Known rows, with every step that occurs:
T > D > G > Y > S: [-5.48 -0.01  0.91 -1.76 -2.77  0.59 -2.57  3.18 -5.62  4.82  0.24  3.40
  3.21 -0.81  0.94  0.38 -2.27  3.70 -2.20 -2.30  1.16 -0.15 -3.63 -0.49
  5.67]
Z > Y > G: [ 1.14 -2.61 -0.13 -2.26 -1.40  0.85  0.46  1.09 -3.17  3.15  0.10  0.68
  0.90  2.44 -1.65 -1.85 -0.94  1.39 -0.59  3.86 -2.45  0.31 -0.70  5.61
  2.00]
T > Y > S > Z > G: [-0.72  1.59  0.02 -2.98 -2.84  1.70  2.10  1.54 -4.01 -2.94  1.55  2.81
  3.97  1.91  3.53  4.39 -3.12 -3.18  0.95 -0.27  2.09  3.74 -0.49  0.25
  2.88]
S > Y > G > T: [ 1.90 -2.50  2.70 -2.89 -0.51  1.36 -5.27  1.45 -0.43  4.39  3.08 -0.32
 -4.11  1.95  2.43 -2.11 -0.77  3.12 -1.60 -0.18 -0.64  2.36  2.72  0.62
  1.55]
D > G > T > Y > Z: [-2.75 -1.49 -0.09 -6.89  2.36  0.67  1.56  1.34  2.13 -2.01 -0.51  4.03
  1.15  2.52  0.98  2.03 -4.17  3.62 -4.65  4.20 -0.53  2.53  0.35 -1.92
  6.59]
Y > S > Z: [-1.01  1.21  2.60 -2.51 -3.41  1.22 -1.25 -0.53 -2.44  1.34  2.14  0.95
  2.28  0.76  2.27  6.96 -2.85 -1.09 -0.14 -1.29  2.11 -0.18 -0.68 -1.17
  0.81]
Z > G > D: [ 1.56 -2.47 -0.27 -1.16 -2.68 -2.79 -0.22  4.98 -4.10  0.27 -1.49  3.01
 -0.69  2.16  3.26  2.02 -0.23 -0.54 -4.19  1.83  2.30  2.21  2.75  1.31
 -0.24]
T > D > G > Y > Z: [-6.81 -0.41 -1.89 -3.11  1.71 -3.28 -1.25  2.43 -2.92  4.28 -0.92  4.63
  2.94  0.80  0.23  2.77 -2.27  4.58 -4.53 -0.05 -0.02  1.29 -3.40  1.35
  6.67]
S > Y > G: [ 1.31 -0.82  1.07 -0.93 -1.39  0.01 -4.41  0.17 -1.41  4.90  1.71 -1.80
 -1.15  0.72  1.91 -1.28  0.78  2.34 -1.32 -1.07 -0.75  2.67  0.35  3.11
  1.58]
S > Z: [-0.58  1.73 -0.07 -1.81 -1.03 -1.70 -0.10  0.41 -2.42  0.36  0.77  2.51
  1.08  2.85  2.08  5.66 -2.49 -2.11 -0.44  1.29  1.09  0.60  0.29  0.17
  0.12]
D > G > T: [ 0.14 -0.97  0.21 -2.94 -0.73  1.55 -1.52  2.82 -0.52  0.53 -1.19  3.19
 -1.03  2.26  1.42  0.43 -2.83  3.37 -3.87  4.39  1.63  1.33  1.96 -3.21
  3.64]
Y > S: [-0.55 -0.13  1.78 -3.90 -3.13  2.32 -1.23 -0.19 -1.47  2.84  0.70 -0.39
  1.05 -0.93  0.78  3.01 -1.60 -0.72 -1.35 -1.53 -0.18  0.25 -0.38 -1.13
  2.33]
Z > G: [ 0.83 -0.44 -2.90 -0.73 -1.92 -0.25  0.72  2.53 -3.03  0.53 -1.37  1.12
  0.20  1.94  2.03  1.39 -0.86 -2.50 -2.48  1.09  1.30  3.88  1.44  0.84
  1.77]
Z > G > Y > S: [-3.47  0.05  0.88 -2.15 -3.31  2.54 -1.00  2.58 -3.29  2.93  1.62  0.53
 -0.44 -0.22  1.53  2.87 -1.89  0.08 -1.24 -3.60  1.78  3.29  1.69  0.26
  5.24]
D > G > Y: [-4.83  1.13  0.14 -0.44  0.19  0.14 -1.61  2.59 -1.49  3.15 -0.36  2.25
  0.10  0.51  0.26  0.62 -2.82  3.63 -2.27  0.72  1.42  1.59  0.18 -0.11
  6.60]
S > Y: [-0.16  1.23 -1.63 -0.05 -1.43 -0.10 -2.77  0.00 -1.02  1.74  0.93  0.34
 -1.25  0.51  1.69  1.07 -0.34  0.51 -1.54 -2.62 -0.46  3.40  1.24  0.92
  2.56]
S > Z > Y: [-0.84  1.20 -2.36 -0.70 -2.26 -0.04  1.79  0.68 -3.73 -1.79 -0.05  4.17
  1.97  4.12 -0.19  4.33 -2.58 -1.26  0.28  2.61 -0.56  1.13 -0.62  2.64
  1.25]
Y > Z > G > D: [ 0.00 -3.82 -0.71 -3.68 -1.14 -3.55  0.23  3.89 -1.64  0.62 -1.06  2.87
  0.27  1.18  2.90  5.45 -0.39  0.87 -6.73  1.95  1.91  2.96  2.17  2.40
  1.06]
D > G > T > Y: [-0.82 -0.13  0.39 -4.38  0.80  1.28  0.89  2.64 -0.21 -2.55 -0.57  4.40
 -0.06  2.79  1.03 -1.73 -4.42  2.06 -2.36  4.31 -0.05  1.61  0.70 -2.47
  5.14]
G > Y: [-4.52  0.79  0.94 -2.26  0.66 -0.99 -0.87  1.03 -1.59  3.42  1.08  1.26
 -1.63  0.93 -0.35  1.74 -2.60  0.02 -1.10 -1.87 -1.06 -0.02  1.95  0.65
  3.67]
D > G > Y > S > Z > T: [-5.61  1.93  1.95  0.72 -4.57  0.31 -1.79  0.90 -2.80  2.44  3.15  2.62
  1.27  3.40  3.15  5.31 -5.04  3.80  0.43  0.11  1.98  1.66 -0.07  1.36
  5.56]
T > Y > Z > G > D: [-1.30 -2.87 -0.71 -5.57  0.52 -3.64  2.68  3.43 -0.98 -2.56 -0.36  4.03
  1.51  2.22  2.82  3.05 -1.44 -0.17 -5.23  1.72  0.27  3.62  1.50  2.82
  2.60]

Rows:
[-0.85 -0.14 -3.15 -0.36 -1.77 -2.37 -0.76  2.94 -5.37  2.36 -3.10  4.06
  3.76  1.16  1.01 -0.82 -1.28  1.92 -3.29  2.89  0.76  0.89 -4.18 -0.10
  2.23] : T > D > G
[-1.31 -0.61  2.67 -5.83 -1.40  4.22  0.01  1.84 -0.50 -1.41  1.42  2.43
  0.76  1.39  1.70 -0.52 -4.35  2.93 -2.12  1.90  0.83  1.28 -0.21 -3.80
  6.08] : D > G > T > Y > S
[ 1.91 -4.66  2.50 -2.84 -1.91 -1.37 -0.76  3.34 -3.95  2.40  0.17  2.42
  0.28  3.04 -0.38 -1.52 -0.56  3.23 -2.97  4.43 -1.54 -1.24  0.29  6.47
 -0.32] : Z > Y > G > D
[-0.18 -1.04 -0.42 -3.28 -4.27  3.53  1.22  0.28 -2.70  0.62  0.58  1.53
  1.76  0.74 -1.58  2.03 -2.00 -0.20 -1.18 -0.10 -1.19  0.62 -1.42  2.05
  3.46] : Z > Y > S
[-2.95 -1.41 -2.47 -3.37 -0.87 -3.32  0.99 -1.52  0.81  1.99  0.00  1.14
  0.47  3.49  1.41  4.69 -3.03  0.09 -3.05  1.77 -2.46  1.90  0.58  3.19
  2.58] : Y > Z > T
[-1.81  0.00 -1.91 -2.84  0.13 -0.53 -2.29 -1.39  1.80  2.46  0.85  0.39
 -0.36 -0.01  1.99  4.59 -0.42  1.64 -3.51 -2.77 -1.09  4.13  0.52  1.60
  4.44] : S > Y > Z
[ 1.15 -0.58 -2.63 -2.14 -2.34 -1.55  0.06  4.53 -6.93 -0.62 -0.19  6.36
  0.61  5.29  4.07  3.50 -2.31 -2.10 -1.61  2.13  2.28  2.03  0.51 -1.96
 -1.60] : S > Z > G > T > D
[-6.09  2.04  2.69 -1.07 -3.84 -0.58 -1.07 -0.80 -3.05  2.55  4.82  1.68
 -0.15  3.36  2.60  6.09 -5.00  0.56  1.99 -2.31  0.04  0.61  0.85  2.02
  3.35] : G > Y > S > Z > T
[-3.07 -1.93 -4.25 -3.21 -1.53 -5.77  1.23 -0.33 -3.82  2.50 -0.38  3.52
  2.41  3.93  1.54  3.16 -2.65 -0.19 -2.93  1.06 -3.48  0.54 -2.87  3.60
  0.96] : Y > Z > T > D
[ 0.53 -2.73  5.03 -4.94  0.18 -3.64 -0.92  2.58 -2.50  1.07  1.35  1.41
  0.63  2.46  1.52 -2.10 -1.50  1.22 -1.93  2.89 -1.63 -1.28  0.27  3.77
  0.07] : T > Y > G > D
[-0.29 -3.11 -1.90 -5.64  0.14  0.31  0.77  2.55  0.20  0.61 -0.51  2.76
 -1.68  2.39  2.57  4.92 -2.22  0.21 -5.47  2.34  0.61  4.17  3.66 -1.32
  2.97] : Y > Z > G > T
[-6.06 -0.10 -0.75 -0.29 -4.59 -1.60 -2.12  2.19 -6.15  4.07  1.31  3.34
  2.14  2.57  1.87 -0.65 -3.95  4.17 -0.86 -1.23 -0.23  0.63 -3.26  1.59
  5.63] : Z > T > D > G > Y > S
[ 1.21 -2.50 -3.07 -2.81 -2.05 -1.34  0.12  4.89 -6.19  0.60 -1.35  4.41
 -0.44  3.58  2.19 -0.72 -1.81 -1.30 -3.27  1.39  0.71  2.36  0.83 -1.90
  0.06] : Z > G > T > D
[ 1.23 -2.76  0.73 -3.18 -1.85 -0.81 -0.08  3.12 -7.67  1.58  1.39  5.80
  1.51  6.42  0.65 -0.31 -2.74  1.48 -0.19  5.14 -0.95 -1.55 -2.02  3.40
 -1.18] : S > Z > Y > G > T > D
[-2.21  2.20 -1.47 -1.51 -1.27 -3.86  2.47 -1.07 -2.74 -2.72  2.11  3.65
  1.66  6.36  3.00  2.94 -4.95 -2.76  2.58  2.79 -2.12  1.95 -0.16  2.83
  1.82] : S > Z > T > Y
[-6.21  1.11  0.60 -0.88 -4.23 -3.12 -1.27  0.83 -7.18  3.28  4.08  4.26
  2.19  4.12  2.44  4.42 -4.55  0.22  2.02 -2.87 -0.59 -0.62 -2.28  2.46
  1.70] : G > Y > S > Z > T > D
[-2.01  0.50 -0.76 -1.06 -5.75 -3.12 -0.49 -0.08 -7.22  1.71  2.33  3.69
  3.64  4.34  3.51  4.95 -3.53 -1.77  0.88 -0.30 -0.21 -0.36 -3.58  1.66
 -0.77] : Y > S > Z > T > D
[-5.78  2.04  1.43 -1.10 -3.16  0.00 -2.48  2.97 -6.36  3.27  1.42  4.86
  4.24  1.49  2.27  4.23 -3.25  3.09 -0.45 -1.76  3.15 -0.01 -3.84 -0.46
  4.26] : T > D > G > Y > S > Z
[ 0.03  0.54 -0.95 -3.57 -0.41  0.19  2.27  2.82 -2.60 -4.27  1.53  5.17
  0.12  5.80  3.55  2.56 -3.88 -2.46 -0.35  3.32  1.62  3.30  2.66 -1.35
  1.96] : S > Z > G > T > Y
[ 1.79 -4.11  4.80 -2.94 -0.82 -3.20 -2.89  3.23 -2.46  4.48  0.72  0.50
 -0.70  1.53  1.86 -0.24 -0.28  2.05 -3.43  2.58 -0.05 -1.74  1.42  3.59
 -1.56] : Y > G > D
[-2.70 -1.21  0.95 -8.96  3.36 -0.10  1.77  0.08  2.27 -1.77  1.37  3.48
 -0.50  2.50  0.59  2.88 -4.40  0.00 -3.25  1.73 -2.57  1.01  1.59 -1.26
  4.09] : G > T > Y > Z
[-2.96 -0.77 -6.22  0.60 -2.55 -3.82 -2.35  0.55 -3.15  2.62 -0.96  3.94
  2.37  3.11  3.09  1.48 -1.63  5.20 -3.63  0.14 -0.84  4.91 -3.90  3.67
  5.02] : S > Y > Z > T > D > G
[-6.36 -0.17  0.60 -5.19  1.74 -1.83 -0.68 -0.39  0.98  3.84  1.34  1.42
 -0.69  0.26 -0.28  5.16 -2.48  1.29 -3.50 -1.82 -1.45  1.02  1.29  1.85
  5.28] : G > Y > Z
[-4.94  0.61  3.70 -3.94 -2.01  2.01 -1.83  0.38 -1.57  4.11  2.77  0.09
 -0.58 -0.90  0.28  3.41 -2.76  0.87 -0.86 -3.84 -0.39 -0.29  0.75 -0.35
  4.28] : G > Y > S
[-1.45  1.29 -1.35  0.50 -2.96 -3.63  0.22 -0.34 -2.89 -0.03  0.97  2.73
  0.20  5.19  3.46  5.08 -3.78 -1.57  0.77  2.51 -0.35  1.07  0.67  2.30
 -0.19] : S > Z > T
[-5.95  0.15 -3.01  1.30 -2.12 -4.23 -1.15  2.73 -6.07  3.60 -0.19  4.69
  1.42  4.20  1.10 -1.30 -3.36  3.67 -0.74  1.34 -1.00  1.06 -2.31  2.75
  5.06] : Z > T > D > G > Y
[-1.58  1.37  3.63 -4.89 -1.61  3.61 -0.14  1.85 -1.14 -2.79  2.18  4.25
  2.06  2.72  3.25  3.28 -5.10  2.22 -0.97  2.53  2.41  1.13 -0.39 -3.68
  4.58] : D > G > T > Y > S > Z
[-1.69  1.02  1.80 -5.41 -1.48  1.76  1.12 -0.63 -1.27 -0.87  1.79  0.49
  2.30 -0.06  0.69  1.09 -2.97 -1.62 -0.15 -1.47 -1.45  0.83 -1.20 -0.29
  3.78] : T > Y > S
[-0.60 -0.79 -4.44 -1.32 -0.96 -0.03 -1.28  0.92 -0.09  1.43  0.00  0.93
 -0.14  0.51  3.63  4.10  0.49  0.86 -4.60 -2.30  0.91  7.17  1.41  2.15
  4.52] : S > Y > Z > G
[-6.72  0.13 -0.30 -2.84  1.69 -0.79 -1.20  1.25  1.39  3.54 -0.55  2.45
  0.73  0.08  0.27  4.54 -2.62  4.58 -4.46  0.53  0.40  2.54 -0.22  1.02
  7.98] : D > G > Y > Z
[-1.39  0.86  1.01 -1.25 -5.09 -0.47 -0.29 -1.26 -3.22  1.09  3.00  1.32
  1.10  3.27  3.58  6.53 -3.82 -0.95  1.03  0.01  0.18  0.75 -0.18  1.13
  0.50] : Y > S > Z > T
[-1.19  1.32 -3.30  0.61 -2.95 -6.00  0.28  0.44 -7.12  0.83  0.41  4.72
  2.56  6.00  2.88  3.24 -3.16 -2.08  0.98  1.67 -1.28  0.07 -2.59  2.36
 -1.66] : S > Z > T > D
[ 2.15 -2.84  3.69 -1.01 -1.71 -2.08 -5.10  2.37 -2.29  4.70  2.04  0.01
 -2.32  0.96  3.04 -1.07  0.73  4.31 -2.63 -0.71  0.14  1.16  1.84  3.78
 -0.50] : S > Y > G > D
[-1.98  2.25  2.11 -4.59 -1.76  1.11  0.95 -1.07 -2.27 -2.11  2.55  2.14
  3.34  1.42  1.93  4.59 -4.08 -2.19  1.27 -1.04  0.08  0.37 -1.52 -0.49
  2.72] : T > Y > S > Z
[-0.03 -1.60 -0.69 -4.25 -0.62 -1.89 -1.06  2.71 -4.23  1.76 -0.26  4.45
 -0.79  3.27  0.62 -0.59 -2.58 -0.62 -2.74  0.76 -1.17 -1.18 -0.29 -2.25
 -0.83] : G > T > D
[ 1.17 -0.84  1.60 -3.37 -4.14  3.18 -0.37  3.03 -3.23 -0.44  1.97  2.70
 -0.54  2.85  4.08  6.12 -3.18 -1.04 -1.40  0.75  3.44  2.89  2.84 -3.24
  1.00] : Y > S > Z > G > T
[-2.87 -1.85 -5.00 -1.54 -1.79 -5.19  0.39  1.11 -3.72  2.55 -2.19  4.31
  3.69  3.87  1.95  2.17 -2.61  2.93 -4.09  3.42 -1.35  1.95 -4.29  3.18
  3.64] : Y > Z > T > D > G
[ 0.55 -1.05 -1.36 -4.84  0.04  0.89  2.42  3.27 -2.12 -3.18  0.31  3.52
 -1.13  3.82  2.46 -1.28 -3.40 -1.73 -1.61  2.36 -0.33  3.50  3.42 -1.06
  3.44] : Z > G > T > Y
[ 1.21 -4.03  1.95 -4.77 -0.50 -1.53 -2.67  3.12 -5.25  5.09  0.51  2.09
 -0.52  2.89  0.84 -2.49 -1.66  1.53 -2.47  2.57 -1.54 -1.95 -1.16  0.44
 -1.42] : Y > G > T > D
[-1.25  1.26  4.04 -6.73 -1.07  2.64  0.59 -0.08 -1.49 -2.47  3.63  3.45
  0.88  2.82  2.44  4.12 -5.27 -1.31  0.53  0.59  0.36  0.14  0.73 -3.10
  2.03] : G > T > Y > S > Z
